Every row comes from one small tree of marks. The marks that hang from a mark follow it in brackets, in the order of their numbers. Every link used is in the known rows. Which tree was each row made from?
Known rows:
Q_813(Q_723): [-3 -1 -2 -1 -8  5  0 10  0 -2  4 -5 -2  0  0 -1  1 -5 -2 -3  2  5  3  1
  1 -1]
Q_926(Q_522(Q_723(Q_150(Q_7)))): [  1  -9  -6  -3  -2  -9  17   9 -16   1   6   3  -3  -5  -9  -1  -1  12
   4  -2  -9   6  -3   9 -30   6]
Q_286(Q_7(Q_150)): [ 1 -5  6 -5 -3 -9  2  7  0  3 -1  2  0 -2 -4 -3 -1  9 -2 -2  8  5  1  7
  7 -6]
Q_926(Q_470(Q_40)): [-1  3  1  4  1  0  2  2 -3  5  3  0  3 -6  0  2 -2 -5 -6 -3  3  3  0 14
 -8  4]
Q_663(Q_813): [ 2  1 -5  0  2  5 -4 -7 -2  0  0 -2 -1  9  0  0  0 -7 -3  0 -5 -2 -3  3
 10 -3]
Q_522(Q_723(Q_150 Q_813) Q_926(Q_470(Q_40))): [  0 -18 -12   2   3   1  13   7 -20   5   9  -4   0  -9 -10   1   1  -6
  -1 -10  -3   7  -3   1 -16  -1]
Q_286(Q_7): [-2  0  4  0 -3 -1  1  0  1  2  0  2 -3  7 -4 -2 -1  4  1  1  8  3  1  7
  6 -4]
Q_723(Q_150 Q_522(Q_926(Q_470(Q_40))) Q_813): [  5 -15 -13   5  -4   3  10   7 -19   5   7  -8   0  -9  -7   2   2  -8
  -4 -10  -4   5  -2   3  -8   1]
Q_926(Q_470(Q_40) Q_522(Q_723(Q_813))): [ -2  -5  -5  -1  -3 -12   8   7 -10   4  11  -2   3  -7  -7   6  -3   6
  -3  -8   2   9  -4  13 -20   3]
Q_723(Q_150(Q_7) Q_522(Q_926(Q_470)) Q_813): [  9 -19 -12   7 -12   5  18   8 -20   2   7 -10  -1  -3 -13   5   3   1
   1 -11  -8  -1  -1   3 -13   4]
Q_926(Q_522(Q_723(Q_150(Q_7(Q_286))))): [  2 -10  -2  -3  -6 -16  14   7 -11   1   7   0  -1  -9 -11  -6  -1  25
   3  -5  -9   3  -3   4 -33   9]
Q_522(Q_723(Q_150(Q_7) Q_813) Q_926): [  4 -21 -14   3  -3   0  18   7 -22   0   8  -8  -2   2 -10  -2   2   5
   6  -7  -8  -1  -3  -6 -11  -1]
Q_470(Q_40 Q_926(Q_522(Q_723(Q_150 Q_813)))): [  0  -3  -6  -5   5  -7  12   5 -20   2  11  -6   1  -7  -6   0  -3   2
  -4  -6   0   4  -8   9 -22   6]
Q_470(Q_926(Q_522(Q_723))): [ -3   4   3  -6   0 -13   5  -3 -11  -1   3   1   2  -6  -9   0  -3  -2
  -5  -1   2   8  -3   8 -23   5]
Q_470(Q_40 Q_926(Q_522)): [ -4  11   3  -2   3 -13   1  -1 -10   0   4   0   5  -6   2  -2  -4  -4
  -9   1   4   1  -4  18 -17   9]
Q_470(Q_40 Q_926(Q_522(Q_723(Q_150)))): [ -3   2  -1  -6   8  -9  11   2 -20   2   6   1   0 -11  -6  -3  -4  -5
  -6  -3  -1   8  -5  14 -29   7]
Q_926(Q_470(Q_40) Q_522(Q_723)): [ -5   0  -1  -3   0 -15   7   4 -10   4   6   5   2 -11  -7   3  -4   0
  -5  -3   1  14  -1  18 -27   4]
Q_663(Q_813(Q_723(Q_150))): [  1  -6  -9  -2  -2  18   3  10  -6   0   6  -5  -6   5  -4  -2   2 -12
  -2  -5  -9   4  -2   2   4  -2]
Q_926(Q_470 Q_522): [ -1  -1   4   0  -2 -10   3   5  -1   2   2   7   4  -8  -7   5  -1   4
  -2  -2   0   7   0  14 -23   6]
Q_926(Q_470(Q_40) Q_522(Q_723(Q_150(Q_7)))): [  0  -6  -5   0  -1  -9  20  12 -20   6  10   3  -1 -10 -10   2  -4   6
  -2  -5  -6   9  -3  24 -37  10]
Q_723(Q_150 Q_522): [ 5 -6 -5 -3 -3  5  7  4 -9  1  2 -2 -6 -6 -5  1  2 -2  0 -3 -7  4  0 -3
 -5  0]
Q_813(Q_723(Q_150 Q_522(Q_926))): [  1 -14 -12  -2 -10   7   8  12 -15  -2   4  -7  -6  -8  -6  -4   5 -14
  -1  -6  -6  12   4  -6  -7  -3]

Write each row's tree:
[ -5   7   1  -5   3 -16   5  -3 -15   0   6  -1   3  -8  -3  -2  -5  -5
  -9  -1   4   9  -3  15 -22   6] -> Q_470(Q_40 Q_926(Q_522(Q_723)))
[ -2 -14  -8   1   6  -1  13   5 -20   5   5   3   0 -13 -10  -3   0 -12
  -3  -6  -3  12   1   5 -22   0] -> Q_522(Q_723(Q_150) Q_926(Q_470(Q_40)))
[  3  -7  -8  -4 -11  11   8  14  -9   0   6  -8  -8  -6  -5   0   3  -8
  -1  -6  -5  10   3  -1  -3  -1] -> Q_813(Q_723(Q_150 Q_522))
[  2 -21 -13  -1   2   2  12   5 -16   0   6  -4  -2  -4 -10  -2   3  -1
   5  -7  -6   4  -3 -12  -7  -6] -> Q_522(Q_723(Q_150 Q_813) Q_926)
[ -1  -8 -10   0 -14   0   1   6 -10  -3   2  -9  -4  -5  -3  -3   3 -15
  -3  -4  -1  12   6  -4   0  -4] -> Q_813(Q_723(Q_522(Q_926)))
[  0  -1  -1  -4  -3 -11   6   0 -11  -2   8  -5   3  -2  -9   3  -2   4
  -3  -5   3   3  -6   4 -16   3] -> Q_470(Q_926(Q_522(Q_723(Q_813))))
[  0 -10  -7  -3   1  -6  14  13 -15   6  12   0   1 -11 -10   5  -2   6
  -1  -9  -3   9  -6  11 -26   4] -> Q_926(Q_470(Q_40) Q_522(Q_723(Q_150 Q_813)))
[ -4  -7  -6   3   2  -8   6  -1 -15   3   3   1   2  -9  -7  -2  -1 -12
  -5  -4   2  13   2   7 -17  -1] -> Q_522(Q_723 Q_926(Q_470(Q_40)))
[  4 -14 -10  -2  -5  -7  18  11 -17   1  11  -4  -2   0  -9   3  -1  17
   6  -7  -9   1  -6   4 -22   4] -> Q_926(Q_522(Q_723(Q_150(Q_7) Q_813)))
[  7 -15  -7   6  -9   3  17   7 -20   2   3  -4  -2  -8 -12   1   3  -4
  -2  -7  -9   4   2   8 -20   6] -> Q_723(Q_150(Q_7) Q_522(Q_926(Q_470)))
[  8 -11  -9  -1  -6   9   8   6  -9   1   7  -9  -5  -1  -5   4   2   3
   2  -7  -6  -1  -4  -7   2  -1] -> Q_723(Q_150 Q_522 Q_813)
[  4  -7  -4  -2  -4  -5  19   7 -21  -1  11  -8   0  -1 -12   2  -2  10
   0  -7  -5  -2  -7   9 -27   9] -> Q_470(Q_926(Q_522(Q_723(Q_150(Q_7) Q_813))))
[  4 -23 -11   3  -8  -6  15   5 -17   0   9 -11   0  -3 -11  -7   2  18
   4 -10  -7  -4  -3 -12 -15   2] -> Q_522(Q_723(Q_150(Q_7(Q_286)) Q_813) Q_926)
[ -3  -4  -4   6   2  -5   2   0 -10   3   1   2   5  -8  -2  -2   0 -11
  -6  -3   2   6   2  10 -11   2] -> Q_522(Q_926(Q_470(Q_40)))
[ -3   4   1   1   1 -12   3   6  -4   4   4   6   5 -10  -1   3  -3   1
  -6  -2   2   7  -1  21 -21   7] -> Q_926(Q_470(Q_40) Q_522)
[  7 -11  -8   4  -4   8  14  10 -10   1   8  -9  -2   5  -4   2   0  12
   5  -6  -7 -10  -5   1  -3   5] -> Q_723(Q_150(Q_7) Q_813)
[  4 -15  -6  -2 -10 -14  15   9 -12   1  12  -7   0  -5 -11  -3   0  30
   4  -9  -9  -3  -6  -2 -25   7] -> Q_926(Q_522(Q_723(Q_150(Q_7(Q_286)) Q_813)))
[  1  -2   0  -3   0  -7  18   4 -21   0   7  -1  -1  -5 -12  -1  -3   5
  -1  -3  -5   3  -4  14 -34  11] -> Q_470(Q_926(Q_522(Q_723(Q_150(Q_7)))))
[ -2 -12  -3   2  -1  -6   7   0 -11   2   1   3   1  -8 -13   0   1  -9
  -2  -5   0  12   3   1 -17  -3] -> Q_522(Q_723 Q_926(Q_470))
[ 11 -11 -11   2 -11   8  15   8 -14   1   8 -14  -5   4  -5   4   1   9
   3  -8  -9  -6  -4   0  -1   3] -> Q_723(Q_150(Q_7) Q_522 Q_813)
[  2  -7  -5   2  -9  11  13  17  -9  -1   8  -8  -5   0  -4  -1   0   0
   2  -4  -6   1   1   6 -10   5] -> Q_813(Q_723(Q_150(Q_7)))
[  0 -15 -11   0  -2  -5   5   0 -12  -2   4  -6   0   1  -6  -1   2  -1
   3  -6   0   4  -1 -11  -1  -7] -> Q_522(Q_723(Q_813) Q_926)
[  3 -13 -10  -1  -2   0   8   3 -16   0   0  -1  -4  -8  -6  -3   4  -8
   0  -3  -8   6   2  -6  -7  -3] -> Q_723(Q_150 Q_522(Q_926))
[  6 -16  -7   1  -9  -1  14   7 -10   2  11 -12  -2  -1 -10  -4   0  24
   4 -10  -7  -6  -5  -8 -12   4] -> Q_522(Q_723(Q_150(Q_7(Q_286)) Q_813))
[  6 -14 -10   1  -4   6  18   9 -15   1  10 -10  -4   4  -8   2   0  11
   5  -8  -7  -2  -5  -3  -8   1] -> Q_522(Q_723(Q_150(Q_7) Q_813))
[  2  -9  -2   2 -14   4   9  15  -5   0   9 -11  -2  -4  -5  -7   1  15
   1  -7  -5  -3   1   0 -13   8] -> Q_813(Q_723(Q_150(Q_7(Q_286))))
